In the rows, 128 means zero.
Known rows, with every step that occurs:
C > R > P: [135 129 112 119 131 120  48 112 126 103 113  46 130 125 110 135 142 110
 116 141  99 144]
C > R: [104 121 123 135 135 114 107 132 127 101 144  94 116 122 113 120 159 159
 120 128 108 146]
R > T > E > P > V > C: [113 116 101 114 143 132 168 168 130 165 151 140 121 169 183 136  64 123
 134 120 121 112]
V > P > S: [121 145 125 143 129 109  99 138 110 236  93 187 138 104 162 129 126 197
 109 142 200  93]
P > V > C > R > T > E: [113 109 126 131 146 138 133 157 110 138 137 122 128 142 124 140 113 189
 154 133 109 131]
P > E > T: [134 112 176 144 115 132 129 109 143 110 144 123 136  95 113 128 157  88
 153 113 135 142]
R > T: [144 133 149 143 126 154 151 110 120 185 138  97 137 123 105 128 123 157
 158 128 122 139]
S > P > V > C: [130 116 101 130 138 122 189 122 133 120 171 117 111 150 179 116  59 160
 136 111 147 103]
E > P: [ 97 129  98 115 116 136 121 136 151 142 120 137 122 133 153 129 116  75
 109 128 136 123]
R > P > V: [128 129  99 113 137 125  94 135 120 164  97  63 132 122 164 128  95  84
 146 129 148 119]
P > X: [155 136 125 129 122 116 239 146 143  67 161 105 120 136 148 116 129 105
 145 139 160 119]
P > V > C: [126 124 119 132 144 109 177 155 127 152 177 114 116 159 199 119  72 159
 140 117 138 111]
T > R: [109 131 208 130 122 134 143 117 138  90 155 127 132 102 136 119 154 125
 144 155 148 140]
T > E > P > X: [129 126 101 107 118 129 211 169 151  55 129 148 119 148 154 132 118  67
 126 147 156 111]
P > V: [106 127 114 127 136 123 145 148 122 170 124 104 125 119 172 116 105 122
 153 121 163 117]
V > C > R: [117 120 120 135 144 102 133 143 130  95 184  99 110 152 138 121 130 178
 112 124  93 141]
P > V > C > R: [110 116 112 124 153  99 144 155 123 115 175  92 108 149 155 121 121 167
 118 114 100 138]
V > P > E > T: [144 119 188 140 117 119 109 109 128 136 142 161 141  91 110 135 163  92
 140 113 130 138]
T > E > P: [ 84 119 100 117 115 141  93 153 146 124 102 164 126 138 153 140 111  98
 117 144 148 111]
P > E > T > R: [121 115 241 130 116 136 141 103 147  66 163 136 137  78 108 126 179  78
 153 137 136 155]
T > V > P > X: [158 156 119 121 122 108 199 153 120  98 128 184 126 140 124 123 148 116
 116 138 143 113]
E > T > V: [106 134 138 135 115 130 110 139 140 116 103 166 132 103  90 125 166 129
 123 123 117 131]
P > E > T > V > C > R: [120 117 133 133 136 111 128 133 132  71 165 141 115 144 104 123 156 149
 106 106  70 153]
S > P > X: [162 129 100 124 114 133 252 106 149  29 154 106 114 127 123 113 114 109
 139 132 169 108]
T > V > C > R > P > X: [171 140  97 107 134 107 182 149 133  32 141  87 118 166 120 128 123  90
 110 140  97 133]
S > P > E > T > V: [124 126 132 136 107 150 125  90 141  79 103 170 130 103  76 122 154 107
 129 106 128 132]

Rows:
[143 109 165 128 121 125  77 102 138  86 129  81 136  97  93 138 166  65
 137 117 102 156] | C > R > P > E > T
[130 124 137 133 136 145 134 117 115 155 140  81 128 122  78 130 154 170
 142 124  87 158] | C > R > T
[131 151 130 129 130 126  85 128  91 185 101 191 137 123  71 134 172 173
 106 125  89 137] | C > R > T > V > P
[109 121 126 130 139 105 119 151 132  78 161 134 114 141 105 125 156 177
 101 115  69 148] | E > T > V > C > R
[115 154 113 139 127 115  93 140 109 226  69 217 138 107 145 127 136 198
  96 140 188  95] | T > V > P > S
[151 129 139 135 125 123 117 122 138 104 148 143 131 156 129 130 112 105
 119 117  95 130] | R > P > E > T > V > C
[135 120 165 110 141 109 138 147 135 111 167  93 128 133 172 132  99 106
 138 132 116 128] | E > T > R > P > V > C
[139 154 135 134 123 134  96 126  95 202 100 199 143 126  92 133 151 166
 117 129 109 124] | R > T > V > P
[120 123  94 105 145 117  79 139 117 135 100  52 126 119 146 128 120  94
 133 125 122 133] | C > R > P > V
[122 129 148 141 113 140 114 115 136 108 109 173 134 111  92 123 161 103
 131 110 117 138] | P > E > T > V
[ 82 127  91 123 123 136 106 157 141 186  67 182 130 117 173 135 107 151
 107 148 204  92] | T > E > P > S
[130 131 101 125 141 110  77 131 126 171 104  93 128 129 152 132 112 173
 103 144 153 115] | V > C > R > P > S
[167 131 136 140 116 143  89  73 126 124 116  87 139 136 134 129 106  56
 146 128 142 133] | R > P > E
[124 138  92 123 139 114  73 134 126 162  83 119 129 135 142 130 116 169
  91 141 144 114] | T > V > C > R > P > S
[134 123  99  99 127 136 213 164 142  57 133 129 118 147 119 136 138  76
 125 140 119 131] | C > R > T > E > P > X
[ 87 120  93 116 132 143 100 156 134 185  72 164 130 113 136 141 125 162
 105 141 165 110] | C > R > T > E > P > S
[160 130 180 130 115 147  98  69 131  94 128  95 142 121 125 129 131  47
 146 141 140 144] | T > R > P > E
[150 119 123 149 108 157 156  47 136  87 139 127 124 122 112 116 102 101
 147 111 167 120] | S > P > E
[134 119 128 125 151 133 165 137 113 164 164  83 121 144 112 129 121 174
 142 111  78 151] | P > V > C > R > T
[120 118 148 146 122 155 118 135 117 156 116 134 140 126 116 140 117 182
 163 148 140 122] | R > T > E
[141 126 110 122 144 110 136 144 122 152 158  86 124 162 194 127  66 124
 136 126 127 114] | R > P > V > C
[149 147 140 146 116 133 104  96 107 161 113 202 138 136 113 125 138 104
 124 115 139 125] | T > V > P > E
[114 120  86 122 128 139 161 108 128 130 118 105 117 108 148 113  93 131
 147 112 172 106] | S > P > V
[ 91 113 105 111 125 153 104 148 134 131 104 146 126 135 111 146 132 107
 120 137 107 134] | C > R > T > E > P
[137 136 182 118 121 132  75 102 134  94 119  78 142 111 129 134 137  83
 135 163 133 138] | T > R > P
[160 130 118 131 129 132  85  88 121  92 125 104 129 160 114 129 119  84
 118 117  94 144] | T > V > C > R > P > E
[137 114 113 122 146 143 174 113 117 138 161  84 117 139  99 127 110 179
 138 108  86 144] | S > P > V > C > R > T
[128 141 117 143 129 118 150 140 134 123 156 162 121 172 152 118  96 174
 115 126 114 115] | T > V > C
[122 145 145 133 120 110  76 143 113 161 104 211 141 102 100 134 173 150
 106 126 117 122] | E > T > V > P
[126 147 123 138 120 158 134 120 120 172  98 151 136 135  86 122 138 150
 135 126 109 134] | R > T > V
[118 150 108 131 137 123  95 137  99 231  71 201 138 106 106 131 156 209
  95 133 151 115] | C > R > T > V > P > S
[150 113 169 134 114 133  86  99 140 106 126  89 142  97 109 137 148  56
 147 119 124 144] | R > P > E > T
